What can hang from each mark:
Q_322: Q_306 Q_589
Q_670: Q_793
Q_48: Q_460
Q_97: Q_460
Q_554: Q_322
Q_793: Q_48 Q_97 Q_554 Q_589
Q_42: Q_322 Q_793
Q_460: Q_306
Q_306: Q_322 Q_460 Q_793

Every row comes from one small tree of marks. The marks that hang from a mark follow it in brackets, in the order of their numbers. Every link used is in the known rows. Which tree was each row made from?
Known rows:
Q_97[Q_460[Q_306[Q_322 Q_793[Q_48 Q_589]]]]: [  5   9   4 -10  -8 -11  -6 -14   7  -2  -5  -8   1  -5  -9 -23  -1  -4
  -2  -2  10]
Q_42[Q_322 Q_793[Q_589]]: [  9   7   9 -18  12 -11   1   9  11   8  -3   6   1 -11  -9 -18   3 -14
   0   3  -7]
Q_48[Q_460[Q_306[Q_322[Q_589] Q_793[Q_97 Q_554]]]]: [ 10   5   2  17 -10  -8  -5  -1  10   5   3  -9   6  -1 -15 -12   5   7
   2   3   7]
Q_554[Q_322]: [  5   3   5  -9   4  -5  -2   9  12  11   1  -2  -1 -12 -12   6   3   2
  -3   1 -12]
Q_793[Q_48 Q_97[Q_460] Q_554[Q_322[Q_306 Q_589]]]: [  5   0  -3  11   0  -2   7   7  10 -13  -2 -10  -4   9  -7   3  15   0
   6   3 -10]
Q_460[Q_306[Q_793[Q_589]]]: [  1   7  10  -7  -5 -10  -6  -2  10   7   1  -1   3 -10 -12 -13  -3  -2
  -1   2   6]
Q_793[Q_48 Q_97 Q_554[Q_322[Q_306[Q_460]]] Q_589]: [  8   2  -2   7   9  -6   7   3   8  -9   6  -9  -3   6  -5  -2  16 -15
   4   3 -15]
Q_42[Q_322[Q_306[Q_460] Q_589] Q_793[Q_48 Q_554]]: [ 12   1   7  11  18 -10   2   7  10 -10  -4  -5   1  11  -2   9   1  -6
   9   9   0]
Q_48[Q_460[Q_306[Q_793]]]: [  0   5  13  -1  -7 -10  -7  -1   9   3   4  -2   7 -14 -12  -3  -7   7
  -2  -3   6]
Q_97[Q_460[Q_306[Q_322 Q_793]]]: [  2   6   9  -2 -11 -11 -13  -8  11   7  -6  -8   4  -6 -10 -16  -6   9
  -3  -1   9]
Q_322[Q_306[Q_793]]: [-4  3 15  4 -2 -3 -8  2 13 -1 -4 -3  5 -7 -7 11 -3  2 -4  0 -8]
Q_554[Q_322[Q_306[Q_793[Q_48 Q_97]] Q_589]]: [ -2  -1   4   5   1   2   2   1  10 -10  -4  -6  -3   5  -9  20  12   4
   2   2 -11]
Q_460[Q_306[Q_322 Q_793[Q_554]]]: [ 10   8  10  11  -3 -11  -6  -4  11  16   1  -8   5  -6 -11  -7  -2   2
  -2   4   6]
Q_793[Q_554]: [  8   7   8   8   4  -8  -1   8  12   8   2   0   3 -12  -9  -2   0  -3
  -3   3  -8]
Q_670[Q_793[Q_589]]: [  1   8  12  -7  -2  -7  -1   5  11   6  -3   2   4 -14 -11 -19   1  -4
  -1   0  -5]
Q_306[Q_322 Q_793]: [  4   7  11  -2  -3  -5 -11  -4  13  10  -6  -3   5 -13 -10  -2  -3   3
  -7   0  -6]
Q_322[Q_589]: [  5   4   3   2  -1  -5  -6   7  14   4  -4   0   1  -9 -11   7  -4   7
  -1   6  -2]
Q_97[Q_460[Q_306[Q_793]]]: [ -5   5  13  -3  -9 -10 -11  -2  11  -1  -4  -3   3  -7 -10 -14  -6  10
   0  -1  10]
Q_42[Q_322]: [  9   4   8  -1  10  -8  -3   6  12   8  -1   2   3 -14 -11   4  -6  -3
  -4   0 -16]
Q_460[Q_306]: [  5   5   6   5   2 -12  -3   0  11  12   2   0   0  -8  -8   6  -7   7
  -4   2   4]
Q_42[Q_322[Q_306[Q_460] Q_589] Q_793]: [ 6 -2  7  2 12 -9 -6 10 13 -4 -7 -3  3  8 -4  8 -3  1  7  8  0]

Write each row's tree:
[  4   7  10   2   4  -6 -13 -11  10  -5  -6  -5   4  -6  -6   3  -4   1
  -5  -1  -2]
Q_306[Q_322 Q_460 Q_793[Q_48]]
[  9   2  -2   8   2  -2   3  14  12   6   2  -3  -2  -1 -14   0  14   3
   5   7 -11]
Q_793[Q_97 Q_554[Q_322[Q_589]]]
[ -1   7  12   7   3  -5   5  -1   9  -9  -1   4   3 -11  -8  -4   7   2
  -5  -8 -10]
Q_670[Q_793[Q_48[Q_460] Q_97]]
[  0   7  13   5  -8 -11  -8   2  10   0   0  -5   5  -6 -11 -21  -3   6
   3   1  10]
Q_97[Q_460[Q_306[Q_793[Q_554]]]]
[ -4   2   8  17 -10  -1  -6   8  13 -13  -7  -7   4   5  -8 -11   8   5
   5   4  -4]
Q_322[Q_306[Q_793[Q_97[Q_460] Q_554]] Q_589]
[  7   4   4   2 -12  -8 -11  -4  11   7  -1  -9   7  -7 -15  -2  -6  11
   0   1  12]
Q_48[Q_460[Q_306[Q_322[Q_589] Q_793]]]
[ 8  0  5 -1  5 -6  5 18 13  7 -1 -7 -1  6 -7  6 12  0  8 11  0]
Q_42[Q_793[Q_554[Q_322[Q_306 Q_589]]]]
[  8   5   3   7  -3  -8  -7 -12   9   5  -5  -7   0   0 -11  10  -5   9
  -1   3  12]
Q_460[Q_306[Q_322[Q_589] Q_793[Q_48]]]
[ -3   3  11  -3  -3  -5 -12   1  12  -8  -3  -6   7  -4  -6  -7  -3  -7
   1   2  -4]
Q_322[Q_306[Q_460 Q_793[Q_589]]]
[  0   7  14  -5   0  -4  -4  -2   8 -10  -1   1   5 -17 -10   3  -2  -1
  -5  -6  -5]
Q_306[Q_793[Q_48[Q_460]]]
[  5   4  11  -2  16  -9   1   8  12   6  -4   8  -2  -5  -7  -5   7  -4
  -3   2 -13]
Q_42[Q_322 Q_793[Q_97]]
[  4   4   2  13  -7  -7  -9  -7  12   9  -5  -5   1   2 -12   0   1  13
  -1   5   7]
Q_460[Q_306[Q_322[Q_589] Q_793[Q_97]]]
[ 8  6  3 19  2 -3 -8 -5 11 -9 -5 -7  2  5 -9 -3  6  2  2  5 -1]
Q_306[Q_322[Q_589] Q_460 Q_793[Q_48 Q_97 Q_554]]
[ -6  -1   4   1  -6   1  -1   1  10 -18  -8  -9  -2   7  -8   5  12   6
   4   0  -8]
Q_554[Q_322[Q_306[Q_793[Q_48 Q_97[Q_460]]] Q_589]]
[  5  10   9   9   5  -6  10   2   8  -4   0   3   0  -6  -8 -21  13 -11
   0  -1 -10]
Q_670[Q_793[Q_48 Q_97 Q_554 Q_589]]
[ 10   9   3   6  -9 -10  -1  -3   8   8   6  -7   6  -8 -13 -30   8  -9
  -1   0   1]
Q_48[Q_460[Q_306[Q_322 Q_793[Q_97 Q_554 Q_589]]]]
[  2   5   8   9   1 -10   9   1   6  -3   2  -5  -3   4  -9 -17  13   5
   6  -3   2]
Q_670[Q_793[Q_48 Q_97[Q_460[Q_306]] Q_554[Q_322]]]
[  1   3   7  22   2   0   2   1  10 -13  -4  -4   0   6  -7  11   9   0
   2   4  -7]
Q_322[Q_306[Q_793[Q_48 Q_97 Q_554]] Q_589]
[  2   5  11   0  -2  -6 -18  -5  13   3  -6  -6   7  -7  -9  -4  -5   4
  -4   1  -2]
Q_306[Q_322 Q_460 Q_793]
[  5   3   7   1   3  -3  -5   6   9 -10   0  -8   2   0 -14   4   5   3
   9   5   1]
Q_306[Q_460 Q_793[Q_48 Q_554[Q_322[Q_589]]]]
[  9   9   6  -7  13 -11   9   6   8 -10  -3   4  -3  -1  -6 -36  15 -19
   3   1  -9]
Q_42[Q_322 Q_793[Q_48 Q_97[Q_460] Q_554 Q_589]]
[ -3   9   8  -4  -3  -6   3  -2   9 -13  -7   2  -1  -6  -7 -29  10  -5
  -1  -5  -7]
Q_670[Q_793[Q_48 Q_97[Q_460] Q_589]]
[  1   9   4  -8  -6  -4  -5 -11   9 -10  -9  -3   0  -6  -8 -28  10  -8
  -5  -4  -8]
Q_306[Q_322 Q_793[Q_48 Q_97[Q_460] Q_589]]
[ 13   9   6  -1 -10 -12  -4  -2   8  10   6  -9   9 -12 -14 -27   1  -9
   0   0   6]
Q_48[Q_460[Q_306[Q_322 Q_793[Q_554 Q_589]]]]
[ -1   2   9   7  -1  -1  -4  -2  11 -11  -7  -4   2  -1  -7  21  -2   4
   0   2  -2]
Q_322[Q_306[Q_793[Q_48]] Q_589]
[ 5  9 15 11  7 -7  6  3  9  0 -1  1  2 -9 -8 -3  3 -1 -1 -1 -5]
Q_670[Q_793[Q_48 Q_554]]
[  8   8   5  13   6  -6   7   3   8  -8   5   1   1 -10  -8  -3   8  -6
  -5  -4 -13]
Q_793[Q_48[Q_460] Q_97 Q_554]
